Each row was made from one path, in order. Every step used is in the known rows, and no mark comes twice. Write each row's path.
Known rows:
K R A: [  9.9 -14.7   1.5 -24.3  -7.3  -2.0  12.4   2.9  36.1   3.3 -19.6   7.2
  26.0 -14.4  -3.3  14.5  -0.4   1.7 -17.1 -16.2  23.7   8.9  17.4  -7.9
  13.7]
Q R K L: [-25.3 -16.1 -19.8 -24.0  12.7 -12.5 -19.0 -53.6 -28.1  -2.3  -1.3  49.2
 -22.2  19.9 -19.3  -0.2 -18.3 -27.2  22.6  10.1  26.2 -24.9 -33.5   9.5
   1.2]
J R G D L K: [  0.0   7.7 -25.5  18.3 -16.0   8.3  44.7 -30.8  38.8  -4.8 -16.0   2.6
  19.0  40.1 -37.6  28.2 -69.5 -15.5  33.9   1.1   5.2  28.8   9.7 -12.1
  25.3]
G R K: [ -0.6 -31.8 -24.4 -20.2  22.7  -9.3 -11.6  -6.6 -36.3   6.4  -7.7  15.0
   2.3  13.0   3.8   9.7 -17.3  -5.5  10.7 -17.4  15.1  -0.5 -14.0  -1.8
  15.2]
K R A D: [ 11.4   3.8  10.3 -30.5   3.1   7.5  32.8   2.0  41.1 -14.0 -25.5  27.9
  39.7 -11.5  -2.7  43.8  -9.9  15.0 -11.9  -6.5  23.4  -6.1  18.2 -22.3
   4.9]
L K D: [ -5.5  15.2 -20.5  -7.3  16.1  -4.0  -8.7 -38.4  -3.3  26.7 -14.2   3.2
  -5.9   7.2   6.9  22.3 -17.5 -13.9  11.4 -31.6 -15.0  19.4  -7.5  24.8
   3.5]
L D J R G: [-15.7  37.4  -8.3  14.9 -11.1 -14.0  24.7 -16.2  28.4   7.3 -38.8 -27.3
  -9.2  -5.8  12.5   3.6 -44.1 -34.9   5.5  -1.9  28.7  12.4 -14.9 -25.8
  19.4]
K L D: [ -8.3  42.4   2.2  -8.1  -1.5   8.8  -6.0 -37.3  12.7  -6.6 -20.2   8.2
 -25.9   4.5  -5.6  14.9 -10.4 -25.4  -5.0  -5.3  -8.6   1.3 -56.8  24.9
  -4.7]
A R K: [ -9.1 -13.9 -21.1   7.9   7.3 -27.5 -12.1 -16.2   3.7  21.3  -7.9  18.5
  -7.0  -2.5  -2.6  30.5 -14.9   3.1   5.5 -14.8  21.1  13.8   7.7  -6.7
  -0.8]
G R K L: [ -4.9 -22.0 -25.1 -31.2  15.6  -2.1 -12.8 -36.5 -32.1   9.5  -3.1  25.0
 -15.8  23.3 -18.8  25.7 -18.9  -8.7   2.0 -11.3  16.4 -12.0 -45.2  15.4
   7.3]
Q R K D: [-31.7 -16.3 -14.6 -15.7  41.6 -17.4 -29.0 -31.8 -41.3   0.1 -24.4  35.2
 -19.0   9.2  13.7  -8.3 -23.5 -54.1  40.7 -20.5  19.4  -7.3 -15.5  -4.0
  13.5]
J R: [ -3.7 -32.0  -3.9  -1.5  15.8   1.2   9.8  -4.8   1.1   9.0 -20.1 -14.1
  11.2  -6.9  -3.8   6.2 -14.6  -9.9  -2.9 -20.9  16.0   8.1  -1.3 -22.1
  12.3]
A R: [ -2.8   5.6  -3.5   8.9 -11.5 -11.2   6.1   5.2  22.1  15.1  -3.3   6.8
   9.2 -12.0  -1.1  27.4   7.1  17.8  -6.6 -18.9   4.5  15.3  18.3 -11.1
  -1.4]
D L: [  3.9 -11.8   9.3  10.3  -7.3  -2.7  12.1  13.4  -0.5 -17.6   5.5   4.9
  -0.1  20.7 -19.5  18.4 -25.2 -10.7  18.3   4.3  -2.5  22.3  19.7  -0.8
   4.3]
G D L K R A: [ 11.3  -0.8 -13.7  -7.9 -16.5   5.1  36.8 -26.7  63.4   1.0 -22.3  20.2
  39.2  23.0 -46.7  48.6 -46.5   0.1  23.3 -15.5  12.9  45.4  32.6  -5.0
  20.3]
L K D J R: [-20.5  -2.6 -28.5   1.8  21.3 -19.2  10.5 -53.6   6.1  53.8 -34.0 -27.6
  -0.2  -5.2  -2.5  39.1 -43.8 -23.6  12.4 -42.7  24.1  35.7  10.3 -16.6
  14.2]
G R K L D: [ -9.3   9.2 -21.6 -27.6  20.7  -0.8 -16.5 -43.4 -25.2   0.1 -29.5  23.2
 -26.4  20.0  -3.8  23.1 -25.7 -32.0   6.9 -23.6   7.3   0.6 -72.1  23.5
   9.9]
J R G D: [ -6.6  14.2  -9.7  12.5  -1.6  15.1  29.2 -13.4  32.3  -5.8 -25.0  -9.9
  11.5   9.4 -15.3  -7.1 -33.6 -20.4  15.2   4.8  18.3  -6.3 -15.0 -33.9
  23.4]
D J: [ -9.9  12.5  -3.2   9.3  -9.2 -17.1   9.1  -8.6   9.0  20.4   1.8 -15.8
  -4.8  -5.1  -5.8  10.3 -10.1   2.4   4.1   8.4  23.2   8.1  17.1 -21.1
  -2.8]
L D: [ -4.1  30.4   4.5   4.3   5.8   1.4  -3.7  -5.6   7.8  -9.5 -25.8  -1.6
  -8.7  -4.0  15.3  -1.1  -7.8 -23.1   4.1 -13.1  -8.8  12.8 -27.1   8.6
   3.0]
Q R: [-17.1  -8.0   0.0 -12.5   1.9  -1.9  -1.3  -2.5 -13.8 -12.9  -0.9  27.6
   9.8   2.9   3.4 -19.6   6.4 -10.1  19.6   0.9   7.6 -13.1   6.5  -9.3
   7.5]
Q R A: [-11.9  -8.3  16.2 -41.4 -11.5  -3.2  15.9   1.8   3.0 -23.8 -14.9  40.9
  20.1   2.5   6.7 -20.6   2.7  -3.8   1.4  13.7  24.3 -17.7   0.3  -9.0
  18.9]
J R G D L: [ -3.1   3.1  -1.3  22.3  -8.9  12.6  42.0   0.2  32.9 -23.5 -18.7  -5.2
  10.6  29.2 -34.2  11.9 -59.9 -30.7  32.2   6.4  16.5  16.4   4.5 -32.9
  28.0]
D L K R: [ 12.1 -22.3 -31.5  11.6  -6.8  -9.3   9.5 -20.1  25.1  15.7   0.9   8.6
  24.0  16.4 -30.6  50.9 -33.7   0.2  22.3 -30.5  -6.3  48.1  50.1  12.2
   7.6]
G R A D J: [ -1.8  16.9  15.7 -47.5  -6.5   0.6  54.3   8.9  12.4  -7.6 -19.7  20.0
  34.7   2.9   3.4  42.7 -15.8  30.1 -10.7   8.2  36.8 -10.6   7.8 -38.1
  14.2]
L K: [  4.8   2.9 -25.0  -3.7  -6.2  -4.7   1.8 -30.1   5.7  20.6   3.3   8.9
   8.5  11.4  -3.0  17.3  -9.4  15.0   2.9  -5.0 -10.6  12.7   5.3  21.8
  -0.7]

Which path is each row?
[-17.9  28.0 -24.9   1.3   6.2 -19.2   0.5 -48.2   6.3  44.9 -12.1 -13.4
 -10.7   3.0   1.9  32.2 -28.1 -11.7  15.7 -23.8   8.8  26.8  10.9   4.1
   2.1] -> L K D J
[-22.3  -8.1 -19.7  -8.3  27.0 -14.7  22.6 -67.2   0.7  23.3 -22.2  12.8
 -11.3  10.4 -31.3  62.9 -58.3 -11.3   8.3   6.2  55.1 -11.4 -22.7 -38.2
  -6.9] -> A D J R K L
[-11.9 -39.1 -23.1 -12.1  26.0  -7.6  -8.1 -57.3 -11.9  19.3 -19.4   7.7
 -21.8  12.1 -26.1  25.4 -39.0 -27.3   0.3 -10.6  31.9  -5.3 -42.3  -1.2
   5.1] -> J R K L
[  8.4 -14.3   9.9 -48.9  -8.5   6.9  23.2  20.4  -2.6 -11.8 -17.3  14.5
  27.0   3.3   7.5   4.0   3.8  14.1 -20.3  -9.2  15.5  -3.2 -11.2  -1.1
  23.9] -> G R A
[  9.6   3.9  18.8 -56.5   2.8  16.0  43.8  19.1   1.9 -27.7 -22.0  36.4
  40.8   9.5   8.6  33.4  -5.7  28.6 -15.8   0.1  14.1 -17.7 -11.4 -17.0
  15.7] -> G R A D
[ 16.8  21.4 -28.3   7.7 -17.9  -0.9  40.4 -17.3  40.6 -12.5   3.3  35.9
  32.5  30.0 -21.4  69.3 -52.7  10.5  25.4  -0.2  -7.3  18.1  45.3   3.2
   3.0] -> A D L K R G
[-16.0  -9.1 -18.7  -8.1  31.1  -6.4 -13.0 -61.9  -6.8   8.1 -45.3   6.6
 -30.7   7.2 -11.0  23.1 -46.8 -51.6   5.9 -22.5  23.4   7.9 -68.3   6.8
   9.2] -> J R K L D
[-13.8  -0.8  -0.7   2.9  17.3  -6.0  41.9 -16.5  15.5  13.5 -24.0  -9.0
  21.2  -8.0  -7.7  45.3 -34.0   5.5   4.8  -2.6  37.7   1.2  17.3 -56.9
   1.5] -> A D J R
[-12.5  30.2 -22.7   6.3 -28.2   4.6  32.4 -28.0  24.3 -27.0   2.9  45.7
  19.1  51.4 -30.6   3.4 -48.5 -15.2  55.9  24.6  -0.1   6.8  17.5   0.6
  21.3] -> Q R G D L K
[ -0.3  35.1   2.5  22.0 -24.9  11.9  32.2   4.3  32.1 -33.6   0.9   8.9
  -0.7  37.3 -29.8   6.6 -43.9 -19.8  34.9  27.8   0.8   7.5   5.9 -12.8
  14.2] -> R G D L
[-15.3  43.2  -0.2  12.9  -4.0 -14.6   5.4 -16.3  17.2  10.4 -24.4 -18.8
 -13.7  -8.7   9.3   8.5 -19.1 -20.7   8.9  -3.7  13.6  20.1  -8.7 -10.6
   0.8] -> L D J
[-18.5  -1.0 -16.3   6.3  27.9 -27.1 -23.8 -23.9  -6.7  28.1 -25.4  13.9
 -20.4  -7.1   9.2  37.0 -22.6 -25.7  14.4 -40.3  16.0  20.6  -5.2  -4.6
   5.3] -> A R K D
[ -8.6  -7.3 -20.2 -11.9  10.9  -9.5 -18.7 -51.9 -12.5  11.0   1.1  22.1
 -34.1  19.2 -23.3  18.6 -24.1 -17.6   2.7   9.9  17.1 -13.2 -39.4  19.4
  -6.8] -> R K L
[  4.5  40.0 -21.6  18.6 -30.2   6.6  34.3 -25.0  38.3 -14.0   4.2  17.0
   7.4  49.0 -34.4  24.3 -55.7  -6.0  37.9  22.0  -9.0  19.2  11.6   9.6
  12.9] -> R G D L K
[-21.4 -28.0 -18.8 -12.0  21.0 -17.5 -18.1 -24.3 -31.9  -6.2  -6.9  40.3
  -5.7  12.0   2.4 -15.0 -16.0 -26.1  31.2   4.0  24.6 -14.0  -2.6  -5.8
   8.3] -> Q R K
[ 14.7 -10.0 -22.1 -28.4 -14.4  -7.6  14.0 -27.2  40.9  22.5 -17.0  15.6
  33.8  -4.0  -8.1  32.2 -11.5  16.2 -13.4 -21.7  12.0  21.0  22.2  14.0
  12.0] -> L K R A
[  5.2  36.6 -47.2  13.8 -19.5   7.3  17.4 -42.2  58.1  18.5  -7.8   7.9
  24.7  11.9 -21.7  22.1 -28.0   0.3  23.9  -9.0  -0.6  11.4  15.0   0.2
  12.7] -> L K R G D
[-14.6 -18.8  -8.0   8.2   5.9 -13.4  19.5 -14.5  10.6  29.5 -19.2 -30.8
   5.4 -11.4 -10.0  15.3 -24.9  -8.0   1.3 -12.3  38.3  15.7  16.9 -42.2
   9.7] -> D J R
[ 11.7 -20.9   5.0 -31.0   0.4   3.6  62.5 -18.0  27.3 -16.5 -29.9  33.3
  43.8  28.2 -22.9  67.2 -61.6  14.3   2.9  -1.3  17.7  24.8  18.7 -12.9
  16.9] -> J R A D L K
[ -6.3  52.9  -9.1  22.2 -29.0   3.6  26.1  -2.3  54.6  -1.0  -7.2  11.7
   9.4   5.0 -12.3  14.3 -11.3   7.7  11.9   5.2   8.4   1.0   2.0 -23.4
   9.3] -> A R G D
[ 16.1   7.7 -14.5 -33.8  -3.0   0.4  33.3 -30.3  46.8   6.6 -21.1  38.1
  49.2   0.3  -5.9  61.4 -18.6  30.4  -8.7 -12.8  11.1   6.9  23.5  -1.0
   3.1] -> L K R A D
[-30.4  14.4 -16.0 -19.6  19.1  -9.3 -23.7 -60.8 -20.6 -12.0 -26.2  47.9
 -30.4  17.9  -4.4  -1.1 -26.1 -49.9  27.9  -2.0  16.9 -13.0 -59.6  18.6
   3.5] -> Q R K L D
[  1.8  32.8 -20.2  17.3 -12.6  12.0  15.9 -10.1  51.5  -0.4 -11.4  -0.5
  15.7   1.4 -16.9   5.8 -17.4 -14.4  21.7  -4.0  10.2  -1.7   7.9 -21.9
  14.9] -> K R G D
[ -8.0 -49.9 -21.7   0.6  34.0 -15.0  -8.8 -26.6 -18.4  15.6 -25.6  -2.0
  -4.2   2.7  -5.7   8.7 -37.1 -26.3   9.4 -15.8  31.2   7.5 -10.9 -17.7
  13.9] -> J R K
[-14.9 -51.7  -7.7   5.3  46.3 -16.0  -5.3 -22.3 -27.5   4.2 -38.3  -2.9
 -18.5  19.7 -12.8  33.2 -70.9 -65.2  35.6 -39.7  24.0  36.1  -4.0 -15.2
  22.2] -> J R K D L
[  7.9  -7.4 -15.8   5.5 -12.8  -6.8  14.6 -17.7   5.2   0.3   8.9  14.5
   7.8  31.2 -22.2  35.0 -34.3   4.7  19.0  -2.8 -12.4  35.9  25.7  21.2
   2.4] -> D L K
[ -7.3   0.1  13.1   7.5  14.2  -0.7   1.8   4.7  -9.0 -11.7 -12.1  -0.9
 -14.3  15.8  -8.5  23.4 -32.7 -39.6  25.6 -21.8  -7.4  29.5   7.7   3.1
   8.2] -> K D L
[  1.4  44.3 -24.8  27.5 -40.0  -3.1  39.4 -19.3  58.5   0.3   1.0  24.1
  17.8  35.8 -34.7  48.9 -46.7  13.2  32.3   3.8  -5.4  35.2  28.3  -1.8
  11.1] -> A R G D L K
[-11.4 -21.0 -20.1 -23.2  43.7  -9.1 -21.1 -14.6 -46.0  11.7 -26.9  10.0
 -12.5   9.8  13.6  16.5 -25.2 -35.2  19.5 -42.8  10.5   7.0 -28.0   2.2
  20.6] -> G R K D
[-12.2   7.1 -13.1  11.2 -15.7 -15.2  29.1 -10.4  20.3  15.9 -13.1 -25.8
  -0.9  -2.2  -3.5   3.5 -35.9 -12.5   0.8  11.4  37.9   0.4  12.5 -36.6
  16.1] -> D J R G
[-24.2  36.2 -19.4   1.5   7.1 -24.3 -13.4 -67.7   2.7  19.8 -22.7   4.5
 -46.9  11.1 -13.1  27.2 -43.2 -37.5  13.3   5.6  30.6   7.6 -48.5   7.5
  -6.0] -> R K L D J
[  7.9  -2.0 -31.3  21.9  -2.6   5.8  20.2 -33.4  46.8  12.7  -9.4   7.5
  29.5  24.2 -47.7  51.1 -42.9  -6.5  41.5 -28.7  -2.3  47.7  39.8  -6.3
  10.4] -> G D L K R
[-15.4  -8.3 -14.2  -3.7  39.0 -15.1 -28.4 -30.2 -26.9  12.6 -23.0   6.8
 -29.5   7.3  10.6   9.9 -30.0 -43.9  20.4 -22.5  11.3   5.8 -22.1   5.7
   5.9] -> R K D
[  4.2 -13.5  21.5 -36.3  11.6   9.1  48.2  -0.4  21.5 -18.5 -38.7  19.6
  36.1  -2.9   1.2  32.3 -24.6   8.8 -17.7   2.5  30.0 -10.8  -6.1 -34.0
  14.2] -> J R A D
[ -2.6  47.3  -6.8  13.2 -17.1  13.8  18.0  -7.5  32.0 -15.1  -4.2   3.6
  -0.1  17.3 -11.0 -12.5 -19.2 -10.7  18.0  25.0   3.0 -15.0 -14.3 -13.9
  11.9] -> R G D
[-19.5  38.7  -7.5   1.1 -15.5  12.4  19.4 -10.6  18.5 -28.5  -5.8  31.5
  10.2  19.3  -6.9 -30.5 -12.5 -21.4  37.1  26.4  10.8 -27.0  -7.7 -21.2
  17.6] -> Q R G D
[-19.7   2.3  -8.3  20.2   9.3   0.0  30.5 -26.5  31.3  26.5 -30.2 -31.7
  11.9  -5.2 -27.3  14.6 -34.7 -14.1  20.6  -9.8  43.4  16.3   7.7 -60.2
  15.0] -> G D J R
[-12.3  10.0  24.8 -48.5   0.7   6.5  35.6   1.3   6.8 -39.5 -18.5  60.8
  35.5   6.2   8.6   7.9  -3.6  10.2   5.0  22.8  23.1 -30.8   1.5 -23.6
   9.1] -> Q R A D
[ 14.0  -4.9 -23.6   5.0   4.6   0.1  31.1 -21.4  29.4  -2.0  -4.2  31.0
  38.8  20.0 -28.6  80.7 -42.4  13.3  27.2 -23.3  -9.0  33.1  50.9  -3.4
  -4.1] -> A D L K R
[-24.0  19.3  -8.6   7.7   4.2 -14.1  17.7 -19.0  11.6  22.6 -29.2 -31.7
 -14.7  -6.6   8.2  10.5 -44.2 -42.2   9.9 -15.7  33.7   6.3  -0.9 -32.7
  21.9] -> K D J R G
[ 18.3  -3.7   4.0 -49.4  -9.1   8.3  57.4   1.3   8.4 -25.3 -13.3  50.6
  48.6  38.1 -14.3  67.2 -39.4  33.3   3.1  -1.4   0.4  17.2  14.7   4.7
  16.6] -> G R A D L K
[-11.1 -19.7  -4.3   5.8  31.6 -17.1 -15.7 -16.2 -28.3  -4.7 -17.6  12.6
 -29.8  26.6  -8.9  27.5 -55.3 -54.8  38.8 -19.0   8.1  28.0  -3.3   6.4
  10.0] -> R K D L
[  2.7 -30.8  13.3 -30.5   2.2   1.9  26.5   0.2  17.4  -2.0 -33.0  -2.8
  21.4  -7.6  -1.7   2.6 -18.8  -5.0 -22.1  -8.3  31.6   3.7  -8.0 -19.4
  23.1] -> J R A
[ 16.8 -22.0 -13.1 -17.7 -20.4  -9.2  26.0 -14.2  40.8   5.0 -11.8  21.1
  33.9  15.5 -27.3  49.5 -36.0   6.1   4.5 -18.8   9.0  44.0  42.8  14.3
  15.7] -> D L K R A
[ -9.0 -17.8   9.7 -21.1  -8.0 -15.7  35.0  -9.2  26.2  19.3 -32.2 -18.1
  15.7 -12.3  -5.8  13.2 -28.0  -1.2 -17.0  -0.8  55.1  11.3  12.2 -40.5
  20.2] -> D J R A
[ -3.5  41.4  -0.2  31.9 -34.6   0.3  36.7  10.4  53.2 -18.2  -1.8  15.3
   9.7  24.1 -31.5  32.0 -36.4  -2.7  29.9  10.1   5.7  22.8  22.8 -23.4
  13.1] -> A R G D L
[-15.8 -12.8  -6.7  15.7  20.9 -28.4 -10.8 -10.9  -7.3   8.6 -21.0  18.3
 -20.5  13.7 -10.5  53.8 -48.8 -36.2  32.0 -37.5  13.6  43.9  14.6  -5.3
   7.7] -> A R K D L
[-29.4  -4.8 -28.2   7.7  22.1  -9.3  11.0 -78.3  19.6  37.0 -28.4  -9.0
 -20.5  13.7 -51.0  33.3 -58.7 -31.2  22.6   0.2  60.3   3.0 -33.5 -41.2
   7.4] -> G D J R K L
[-32.0  51.6 -12.8   9.6 -24.4  -3.8  27.8 -20.4  27.6  -8.1  -4.4  15.2
   5.3  14.7 -13.8 -20.6 -23.9 -17.0  41.6  33.3  36.0 -19.4  10.2 -42.6
  16.1] -> Q R G D J
